(in the rows, 128 means zero)
Known rows, with every way that one mark hangs from another:
Z(B(F(D) J(E Q U))): [ 51 137  73 123 119 122 134 158 133 100  98 120 130 133 145 151 155  68
  99 140 107 131  57 126 105 135 157 110 183 102]
B(F(D) J(Q)): [ 11  81 103 184 164 143 127 160 125 110  78 116 115 160 163 161 151 139
 149 139 107 154  82  99 153 162 102 116 136 102]
F(D(J(E(P) Q U V))): [181 150 132 119 129 132 113  84 128 142 142 128 105  96 126 119 164  85
  70 131 147 103  88  83  95 127 205 120 171 116]
R(J(E U) P(N) X): [107 173 125  88 190 109  93 126 123 148 130 132 162 115 106  93 126 116
 113 137 179 116 143 150  96 158  43 129 149  97]
K(J(Q) P): [100 118 131 187 139 155 144 140 149 103 117 126 114 160 128 146 104 189
 164 169 126 168 157 135 181 148  59 120 127 121]
Z(B(F(D) J(E U V))): [162 109  67 125 130 133 167 138 135 100  80 124 139 137 133 146 174  29
  95 102 110 127  80 134 100 124 174 133 123 114]
L(Q(J) R): [ 64 111 109 117 130 103 129 112 113 145 145 154  98 186 133 136 100 170
 166 120 104 127 144 111 152  77 149 140 141 129]
R(J(E U) P X): [ 78 165 106  93 194 116 118 117 117 135 123 129 167 128  90  90 144  87
 109 156 160 128 136 152 111 161  52 121 132 108]
B(F(D(J(E)))): [108 107  89 150 171 133 128 138 106 125  98 109 111 158 155 149 123  94
 141 125  99 126  91  95 142 136 189 128 128 129]
J(E(P(N)) Q U V): [139 155 142  82  90 115 101 126 130 159 160 132 112  62 130 104 130 128
  96 120 162 101 110 108 103 130 144 116 182 127]
N(J): [112 117 134 152 103 129 144 151 122 118 139 136 136 152 117 127 100 174
 154 125  96 135 173 161 166 103 141 143  63 135]
J(Q): [ 28 116 119 124 114 131 117 151 119 107 122 153 104 136 141 133 106 168
 142 134 115 135 121 119 148 131 103 119 124 143]
S(J X): [122 118 113 171  78 136 143 123 121 105 106 118 124 144 160 169  96 207
 182 126  99 160 128 163 169  87 110 121  57 160]
L(Q): [ 26 111  99 148 119 124 123 168 124 107 142 162  90 165 153 145  74 188
 159 108  99 134 138 135 111  92 101 124 100 152]
F(D(J(E V))): [210 109 102 128 144 140 144  86 124 120  92 153  96 138 130 130 137  83
  90  97 126 110 112  84 133 121 198 134  93 120]
N(J(E)): [ 99 132 112 126  91 117 149 144 117 129 135 138 126 137 111 116  85 155
 134 131  98 128 157 146 185 109 156 125  79 119]
N(J(E(P))): [135 154 124 160  82 127 134 134 119 144 161 116 134 121 113 115  88 160
 140 129 109 127 165 150 171  96 167 128 104 125]
Z(B(F(D) J(Q U V))): [114 108 102 133 133 142 145 145 137  98  92 129 139 139 138 150 186  61
 103 113 117 135  74 130  95 134 150 131 146 120]
F(D(J)): [172 107 111 163 151 142 123 110 128 104 108 142 105 159 147 149 132 123
 118 112 115 120 121 106 108 111 174 146  98 128]
S(J(U)): [117 107 122 126 103 104 142 154 134  98 161  95 136 136 135 159 115 157
 159 145  94 136 134 163  87 117 129 138  86 126]
E(P(N(J(Q U V)))): [171 155 188 141  86 129  98 137 133 161 187 120 140  90 124 112 126 180
 132 117 151 114 160 147 109 106 147 143 147 129]
B(F J(E V)): [ 97  78 104 138 148 142 169 146 114 127  81 108 137 158 141 143 125  78
 143 103  97 150 118 114 182 170 103 122  92 131]
E(J(Q V)): [121 109 170 126 128 141 129 118 126 120 115 156 130 127 102 114 138 119
 131 132 118 131 134 105 158 143 149 119 110 150]
R(J(Q) P): [ 82 138 160 141 155 145 105 102 120 117 117 145 142 151 111  92 120 134
 130 124 150 146 136 141 133 166  44 118 136 115]
Z(B(F(D) J(E Q V))): [102 118  77 134 121 144 151 133 126 106  72 142 117 141 138 146 145  64
 101 101 116 137  72 107 147 135 158 114 148 106]
B(F J(U)): [ 55  81 121 151 157 129 146 178 126 109 113  82 162 164 153 158 152 103
 160 140  88 151 116 149 111 163  84 136 112 141]
S(J(U) X): [124 126 121 144  80 120 143 131 127 105 123 104 139 125 153 162 125 188
 165 147 101 151 117 176 129  91 117 121  74 161]
F(D(J(E))): [158 122  92 140 140 131 128 106 124 112 104 142  96 145 141 139 119 107
 101 117 115 113 107  94 125 116 187 130 114 115]
Q(J): [144 115 149 140 132 119 136 133 126 114 142 114 132 152 132 145 103 148
 154 139  96 132 155 133 168 111 138 143  93 155]
R(P(N(J(U))) X): [105 161 123 116 169 113  99 163 134 152 157 131 154 131 109 119 131 170
 154 134 169 123 172 160 122 120  55 154 107 110]
S(J(E(P) Q U V) X): [135 166 136 124  55 123 132  93 121 147 143 105 124  74 137 134 129 166
 128 148 132 142  91 136 154 103 146  91 138 146]
K(P(N)): [171 102 120 169 129 142 108 148 154 118 121 139 106 147 152 142 106 186
 167 105 140 139 157 145 137 130  89 154 104 135]

Rows:
[189 150 211 134 113 131  85 122 142 153 173 120 148  80 114 112 154 134
 125 135 154 110 139 120  87 128 158 133 175 146] => E(J(Q U V) P(N))
[170 136 142 115 126 129 141 131 159 137 124 128 114 108 119 122 121 149
 118 156 163 136 141 120 153 160  84 115 156 100] => K(J(E Q U V) P(N))
[115 152 138 138 199 138  87 126 121 136 119 145 157 149 118 112 112 156
 150 111 175 132 172 152 117 148  18 145 117 113] => R(J P(N) X)
[220 145 157 107 117 110 143 103 129 149 170  92 143  94 109 117 138  87
 111 141 124 113 139 125 139 110 182 135 130 149] => Q(J(E(P) U V))
[ 68 124 139 129 131 133 136 143 119 151 132  81 148 111 138 131 155  81
 123 140 121 142  91 110 139 176 110 107 175 128] => B(F J(E(P) Q U V))
[122 106  80 160 136 136 146 161 140  83  94 113 148 159 149 165 170  70
 124 118  97 137  90 156  76 116 147 146 127 125] => Z(B(F(D) J(U)))
[252 133 196 150 120 134 102 121 145 146 165 112 159  92 115 117 157 116
 134 117 144 109 160 139  75 113 167 154 134 155] => E(J(U V) P(N))
[120 147 157  72  86 102 119 146 127 156 156 147 124  92 113 102 112 160
 105 124 141 105 139 127 145 130 151 121 133 107] => P(N(J(E Q U V)))
[228 153 154 106 118 133 131  92 121 146 168 103 142 113 120 118 133  64
  93 115 125 107 132 119  94 129 182 135 142 158] => D(J(E(P) U V))
[139 126 173 109 131 148 125 103 114 126 139 143 120 148 131 130 115 116
 114 107 118 125 130  99 140 148 143 128 127 160] => D(J(Q V))
[107 160 172  83 197 129  87 111 125 154 134 149 161 109  98  89 160 126
 110 128 199 121 142 136  96 172  29 130 153 109] => R(J(Q U V) P(N) X)
[121 115 177  99 130 125 129 125 133 121 134 143 144 109  97 108 168 100
 114 154 123 122 122 115 118 147 156 120 126 151] => E(J(Q U V))
[197 147 186 165 117 124  85 140 145 137 175 101 158 100 128 128 137 142
 146 139 133 112 154 146  66 109 156 148 157 151] => E(J(U) P(N))
[247 151 171 103 112 105 122 110 135 161 176  95 139  85 121 120 124 111
 114 126 139 103 146 123 128 108 176 141 145 141] => Q(J(E(P(N)) U V))
[ 67 129 100  83 199 120 124  82 108 162 123 175 139 169  88  87 166 112
 131 110 171 125 146 132  90 120  64 140 142 104] => L(Q R(J(U V) P X))
[112 149 132 130 122 119 123 151 159 128 137 117 113 117 132 134 103 177
 131 180 151 140 138 130 146 156  75 109 179  95] => K(J(E Q U) P(N))
[191 110 133 196 141 150 138 149 161 109 115 121 120 163 144 156  90 197
 178 133 137 155 187 151 156 131  59 148 102 120] => K(J P(N))
[102 110 109 126 168 137 127 122 103 137  98 125 102 139 144 136 138  87
 124 122 115 124  77  72 160 152 191 116 146 126] => B(F(D(J(E Q V))))
[ 94 106 138  78 118 124 136 136 126 119 130 149 120 105 119 113 161 116
 108 131 131 121 113 121 111 140 121 125 119 147] => J(Q U V)
[152 124 117 113 136 138 128  88 121 127 101 159  85 127 130 125 135  99
  80 112 134 112  93  69 142 135 190 115 134 111] => F(D(J(E Q V)))
[208 109 110 137 140 138 184 120 155 116 109 117 129 132 103 122 139 104
 124 155 134 147 157 140 158 147  99 129  94 119] => K(J(E U V) P)
[124 101  75 183 134 150 147 156 134  83  78 124 135 174 157 170 143  87
 139  98  95 144 101 147 113 113 143 144 113 124] => Z(B(F(D) J))
[151 147 108 146  92 125 102 140 126 140 143 125 107 107 152 129  77 159
 140 101 133 115 144 126 128 103 133 133 140 131] => J(E(P(N)))
[ 76 170 130 100  86 105  81 149 129 149 173 118 112  72 144 117 107 156
 112 143 148 106 105 118  95 125 130 109 207 122] => J(E(P(N)) Q U)
[ 66 138 133 113 182 120 122 138 112 117 129 130 172 132 109 118 142 127
 125 161 127 127 150 164  92 142  85 135 110 141] => R(J(U) X)
[101 144 122  89  65 114 147 105 119 132 116 125 118  90 135 135 128 161
 123 149 123 142  84 131 167 117 136  88 113 140] => S(J(E Q U V) X)
[168 159 146 122 112 101 126 123 130 141 180  82 143 102 122 127 119 115
 123 165 111 116 134 135 134 106 172 130 153 145] => Q(J(E(P) U))
[ 82 108  96  92 128 121 145  73  98 149 101 188 103 168 108  91 107 123
 120  85 126 120 139 112 138 108 139 120 132 106] => L(Q R(J(E V)))
[100 129 123  88 120 120 169 133 129 118 115 134 123 112 109 119 122 112
 103 165 128 130 131 115 152 144 109 103 127 118] => K(J(E Q U V))
[ 43 107 106 129 135 124 124  98 102 133 116 176 112 189 125 110 103 163
 149  99 114 130 148 134 110 100 117 132 137 116] => L(Q R(J))
[210 130 119 130  96 137 122 116 127 149 130 137 107  98 138 118  98 133
 126  76 147 111 148 116 137 107 145 138 115 136] => J(E(P(N)) V)
[249 101 150 156 146 145 153 135 166 118 121 119 134 136 124 139 138 152
 147 130 152 142 180 153 124 139  77 154  97 125] => K(J(U V) P(N))
[117 147 129  87  94 121 124 117 124 147 153 128 116  73 116 101 144 102
  93 135 145 113 103 110 118 131 150 110 166 136] => J(E(P) Q U V)
